What can hang from each mark
J_385: J_240
J_197: J_90
J_457: J_90 J_417
J_90: J_197 J_240 J_457
J_103: J_240
J_278: J_417
J_192: J_240
J_417: J_278 J_457
J_240: J_90 J_103 J_192 J_385 J_417

Every row comes from one small tree of marks. The marks that hang from a mark follow it in brackets, in the order of their numbers. Every link used is in the known rows. Which tree was each row made from?
Known rows
J_457{J_90 J_417{J_278}}: [ -5   8  -9 -11 -49  -7  13  24   6  -6 -21  -6  29  -3  25  21  12  12
 -12   5 -24   4   0  -1 -18  24 -22  20]
J_457{J_90{J_197 J_240{J_385}} J_417{J_278}}: [-14   7 -10 -23 -43  -3  21  29  -1  -1 -32   1  52   2  24  13 -38   9
  -7  -4 -26  -5  17 -29  -7  25 -51  43]
J_417{J_457{J_90}}: [ 17  -1  15  -5 -28 -20 -14  24   6   5  -5  -4  -5   5  -2   9  13  13
 -27 -12  -9  -3  10  -3  -7   4 -12  21]
J_278{J_417{J_457{J_90{J_197 J_240}}}}: [ 21   1   5  -2 -21  -7 -12  46  -1 -14   1  -9   5   8  -2   5   5 -10
 -14 -19   6  -4  10 -44   5  12   0  34]
J_457{J_90 J_417}: [ -2  10   3  -3 -42 -16  18  24  -1  -8 -15  -7  19   8  11   9  17   3
 -24  -5 -20   2 -13  -1 -28  17 -22  21]
J_385{J_240{J_192}}: [ -5   8 -14   7  -4  -1 -10  11  -4  -6   2   8   4  -1  27   8 -27   3
 -13  -5  10   3   1  -9  -6   4  20  17]
J_385{J_240{J_90{J_457} J_417{J_278}}}: [-18  -7  -6  12  -5  10 -28  26  -8 -15   2  22  -2 -11  27  10 -33   0
  -9   2   4  -2  19 -14  10  24 -13  30]
J_197{J_90{J_240{J_192} J_457}}: [ -8   3  14 -15   3  -3  29  19 -14  -6  32   6  10   2  24 -14 -37 -20
  -8  -8  21 -14  11 -44  -2  -2 -32   7]
J_192{J_240{J_90{J_457} J_103 J_385}}: [  1   3  -4   3  19   5 -25   9   2  -4  -7  17  25 -19  12  -3 -20   8
 -35 -15  -2  -9  20  20 -13  17  -6   4]
J_417{J_278 J_457{J_90{J_240{J_103 J_192}}}}: [ 18  -2  -6 -22 -29  -8  -3  32   8   7 -19  -6  18 -12  29  24 -19  24
 -21  -3  -7   5  39  -6   4  15 -27  28]
J_385{J_240{J_90{J_197} J_103}}: [-36  -7 -22   2  13  -1 -32  21 -14  -1  -4  19  11 -10  25  16 -40  -3
 -24  -9   7   1   5  -9 -11  21 -34  34]
J_192{J_240}: [ 17   3   3   6  10  -1 -22   5   0  -6   5   9 -10  14  12 -13   3   6
  -4  -7  -9 -13  -4   9  -4   7   3  -9]
J_240{J_103 J_192}: [  3   5 -16  -5  11  -8  29  17  -4   9 -17 -13  32 -13  21  11 -25  11
 -30 -17   6  25   4  12 -26   3  -1   4]
J_240{J_90 J_103 J_192 J_385 J_417}: [-29   0  -1  17   4  11  29  29  -8 -11 -54   4  45 -55   3  19 -51  27
 -38 -23  -8  21  25  21 -38  16 -12  41]
J_192{J_240{J_385}}: [  9   7   1   4   5  10 -22  -2   5  -5  -7  13   4  -6   1  -5  -9  13
  -6  -7 -14 -13   6  13  -7   4  20  -4]
J_457{J_90}: [ -3  18   9  -2 -28  -9   4  17 -12  -8  -6   8  10   4 -12   0   8 -18
  -1 -13 -11  13  -5   7  -2   0 -11   9]
J_103{J_240{J_192 J_385 J_417}}: [-15   0   1   1 -32  11  32   7  -3  -2 -45  -6  29 -36   0 -13 -43  38
 -11 -12  -9  11   2 -10   8   7  27  25]
J_385{J_240{J_103 J_417{J_278}}}: [-17  -9 -20  -2   5  17 -11  41 -16  -6 -14  12 -11 -12  25  29 -41   7
 -11  -1  -9  20   5   2  -3  16 -10  25]
J_240{J_90{J_457} J_192 J_385 J_417}: [ -7   6  16  23 -15   5  22  14   4 -14 -26   8  49 -36   1  -3 -45  15
 -25 -21   3   0  35  -6 -13  13   7  32]
J_90{J_240{J_192} J_457{J_417{J_278}}}: [ 33   3  -5 -15  -6 -10  40  16   7   2   2 -15  46  18  50 -13 -49   6
 -32   0  18 -13  36 -39  12  17 -22  15]
J_90{J_197 J_240 J_457{J_417}}: [ 16 -10   3 -22   2 -15  24  23   0  14  12  -3  47  45  30 -21 -63 -10
 -24 -13   6 -24  22 -68  16  19 -63  27]
J_103{J_240{J_90 J_417}}: [-28 -14   5  10 -18   3   6  10 -11 -10 -32   4   2 -25   3 -22 -20  26
  -9  -3  -3  -3  -3 -10  15  19 -21  29]
J_240{J_385}: [-11   5  -3  -2  -7  16   0 -10   7   1 -18   4  20 -29 -15  13 -17   9
  -3  -2  -7   0  15   7  -4  -3  26   7]
J_385{J_240}: [-12   1 -13   3   1   4 -25   9  -7  -7   6  14 -13   1  16  11 -19  -3
  -8   1   6   0  -3  -8   1   6   9  15]
J_240{J_90 J_192 J_385 J_417{J_278}}: [-25   3   1  18 -22  19  15  10   7 -18 -47   9  43 -57  11  16 -42  33
  -2  -6  -6   5  39   7 -15  18   6  38]

Write each row's tree
[ -5   2  -4  15  -7   4  -1  30 -12 -13  -7   9  -6   2  22   7 -38   6
 -10 -10   1  10  -2 -11  -8   7  12  25] : J_385{J_240{J_192 J_417}}
[-11 -21  12  14 -15   4 -16  27   5 -11 -20   7  -8 -25  14  14  -8  31
  -9   3  -9 -10  31  -1  -4  27 -40  39] : J_240{J_90 J_417{J_278 J_457}}
[-11   0 -11 -20  15   1  33  20 -12  15 -31   2  57   1  13  -1 -89   3
 -18 -25   1   3  27 -33  -1   4 -43  36] : J_90{J_197 J_240{J_103 J_192 J_385}}
[ 29  -3  -2 -14  14   0  46  43 -14   2  -8  -6  33  11  34  -7 -72  -4
 -27 -14  12  13  38 -25  18  10 -32  18] : J_90{J_240{J_103 J_192 J_417{J_278}} J_457}
[-38 -14 -19   3   6  12 -25  40 -17  -6 -16  22   6 -15  29  24 -50   6
 -12  -6  -6  10  11 -10  -6  28 -41  42] : J_385{J_240{J_90{J_197} J_103 J_417{J_278}}}
[  0  -7  -9   5   2  -2  -1  47 -11  -2 -15   1  -5  -4  28  22 -42  21
 -39 -16  -1  17   5  -5 -21  12  -1  34] : J_385{J_240{J_103 J_192 J_417{J_457}}}
[ 20  -1  -5 -24  18 -15  35  32 -12  21   6  -2  63  35  30 -22 -86 -18
 -29 -31  16   1  31 -54  15   8 -54  21] : J_90{J_197 J_240{J_103 J_192} J_457}
[-22   5  12  26 -15  11  21  11  -1 -19 -43   8  34 -45  -4   3 -38  26
 -16 -15  -4   2  26   5 -23  11   5  40] : J_240{J_90 J_192 J_385 J_417}
[-14  -9   2 -15   1  18  17  26 -13   3 -30  13  29   3   2   0 -85   5
  16 -10 -17  -6  31 -43  22  10 -48  42] : J_90{J_197 J_240{J_385 J_417{J_278}}}
[ 24   4   6   2 -20  -6 -10  43  -1 -19   0 -11  -4   2  -4   7  14  -9
 -18 -14  10  -3  11 -33   4  10   9  30] : J_278{J_417{J_457{J_90{J_240}}}}
[ -2  -3  10   1   8  15  26  20 -15 -13 -28   6  -2  -5  -9  -2 -54   4
  -5  -4  -5  -4  23 -12  12  -2 -21  30] : J_90{J_240{J_385 J_417}}
[ 23   3  16  -7 -25 -22   2  28   0   2 -11  -6   1  10   6   3  -8  12
 -30 -15  -2  -5  18 -11  -3   3 -24  29] : J_417{J_457{J_90{J_240{J_192}}}}
[  6   4  -9  -2  18  11 -16  10  -1   1 -15  10  12 -14   6   5 -20  15
 -23 -12 -16   0   6  24 -16   8  10  -2] : J_192{J_240{J_103 J_385}}
[ -4 -12  -6   4 -11   9 -25  34  -3  -6  -5  11 -22  -6  23  23 -27  18
  -8   2  -8   2  12 -12   4  15  -1  30] : J_385{J_240{J_417{J_278 J_457}}}
[-22 -11 -16   6   7  11 -20  38 -13 -10  -5  19   3 -17  32  21 -42   0
 -24  -2   4  10  20  -4   0  25 -24  31] : J_385{J_240{J_90{J_457} J_103 J_417{J_278}}}
[ -7   0  11 -17  -4  -6  37  21  -8  -6  29  -2  15   4  34 -10 -33  -9
 -19  -4  17 -19   7 -48 -14   6 -35  13] : J_197{J_90{J_240{J_192} J_457{J_417}}}
[-24  -9  -7  -8 -31  23  13   5  -1  -1 -44   1  18 -42  -2  -1 -36  38
   3   3 -18   9  10  -8  23  14  15  22] : J_103{J_240{J_385 J_417{J_278}}}
[  0   0  -8  -8  10  17  42  31 -14  -6 -44  -3  27 -23  17  13 -75  17
 -16  -8  -3  16  35  -3   0   6 -20  32] : J_90{J_240{J_103 J_192 J_385 J_417{J_278}}}
[ -5  14   0 -16 -14 -15  25  37 -24   0 -19   7  39  19   5  -6 -46 -20
 -10 -30  -7  16   6 -19  -1   3 -53  30] : J_457{J_90{J_197 J_240{J_103 J_192}}}
[ 14 -13   9 -20   5   1  20  38 -11   9   7  10  36  36  20 -20 -81 -16
   6 -15  -2  -8  35 -64  37  14 -61  27] : J_90{J_197 J_240{J_417{J_278}} J_457}
[ -9  -6  -5  -4 -31   6  28  13  -3   0 -37  -8  19 -23  20 -13 -33  37
   2  -4  -8  13   3 -14  17  13   9  18] : J_103{J_240{J_192 J_417{J_278}}}
[-14 -13   1   5 -34  -2   9  15   4  -3 -40  -6  19 -34  28 -13 -27  49
 -16  -5   0  -2  17 -16   9  25 -10  37] : J_103{J_240{J_90 J_192 J_417{J_278 J_457}}}
[-27 -11   5   3 -17  19  -8  17   6  -3 -22  22  54 -33   2  10 -56  12
   3  -9 -15  -6  43 -22   9  25 -26  39] : J_240{J_90{J_197 J_457} J_385 J_417{J_278}}
[-28 -17   3  14  18   4   9  37 -20 -12 -28   8   0 -24   2  12 -21   6
 -27 -11  -7  14   7  17 -22  20 -52  31] : J_240{J_90 J_103 J_417}
[ -1  -8 -17   0  -5   5  -5  46  -6   0 -17   2   3 -14  38  31 -46  26
 -30  -9  -5  19  15  -4 -15  18  -1  32] : J_385{J_240{J_103 J_192 J_417{J_278 J_457}}}
[ -2  14  -5 -11 -29 -13  43  34  -9  -8 -40 -11  43  -3  19  12 -28   9
 -44 -13 -13   7   6  -2 -30  16 -31  37] : J_457{J_90{J_240{J_103 J_192 J_385}} J_417}
[  0  12  10  -6 -23  -1  21  37 -24 -17 -20  10   1   8  -2  -2 -23 -18
   5 -11 -14  12  10  -5  13   2 -37  26] : J_457{J_90{J_240{J_417{J_278}}}}
[-12   5  12 -17  -1   4  30  14 -10  -6  24   8  20 -11  17  -7 -44 -15
  -9  -9  18 -14  17 -41  -3  -5 -19  11] : J_197{J_90{J_240{J_192 J_385} J_457}}
[-29  -3   2  12 -28   7  23   2  -3  -8 -51   1  32 -48   3 -16 -39  40
 -17 -11  -3   2   9  -7   4  16   9  36] : J_103{J_240{J_90 J_192 J_385 J_417}}
[-17  -7  -2  -1 -18  -6  -3  -9  -1   0 -13   1  23 -22  12 -27 -15  15
 -18  -2  13 -10   8 -16  24  18 -10  16] : J_103{J_240{J_90{J_457}}}
[ -9  17  -1 -16 -17  -8  26  33 -21   1 -27   9  49   6  -2   0 -55 -17
 -12 -30 -11  15  14 -16  -3   2 -40  35] : J_457{J_90{J_197 J_240{J_103 J_192 J_385}}}
[ -1  -1  -6   4  -8  -5   0  54 -14  -3 -19   4  -2  -2  25  23 -40  14
 -40 -21  -5  21   4  -1 -21  12  -6  37] : J_385{J_240{J_103 J_192 J_417{J_457{J_90}}}}
[-12   4  -9 -18 -51 -10  10  28   5   4 -17  -2  46   8  25  16  -7   8
  -2  -4 -30   1  -1 -21 -16  28 -41  28] : J_457{J_90{J_197} J_417{J_278}}
[-36  -3  -7   1 -21   9  -3 -16   2  -3 -36   5  26 -48  -3 -12 -21  29
 -13   1   3  -8  10  -4  14  16   5  25] : J_103{J_240{J_90 J_385}}
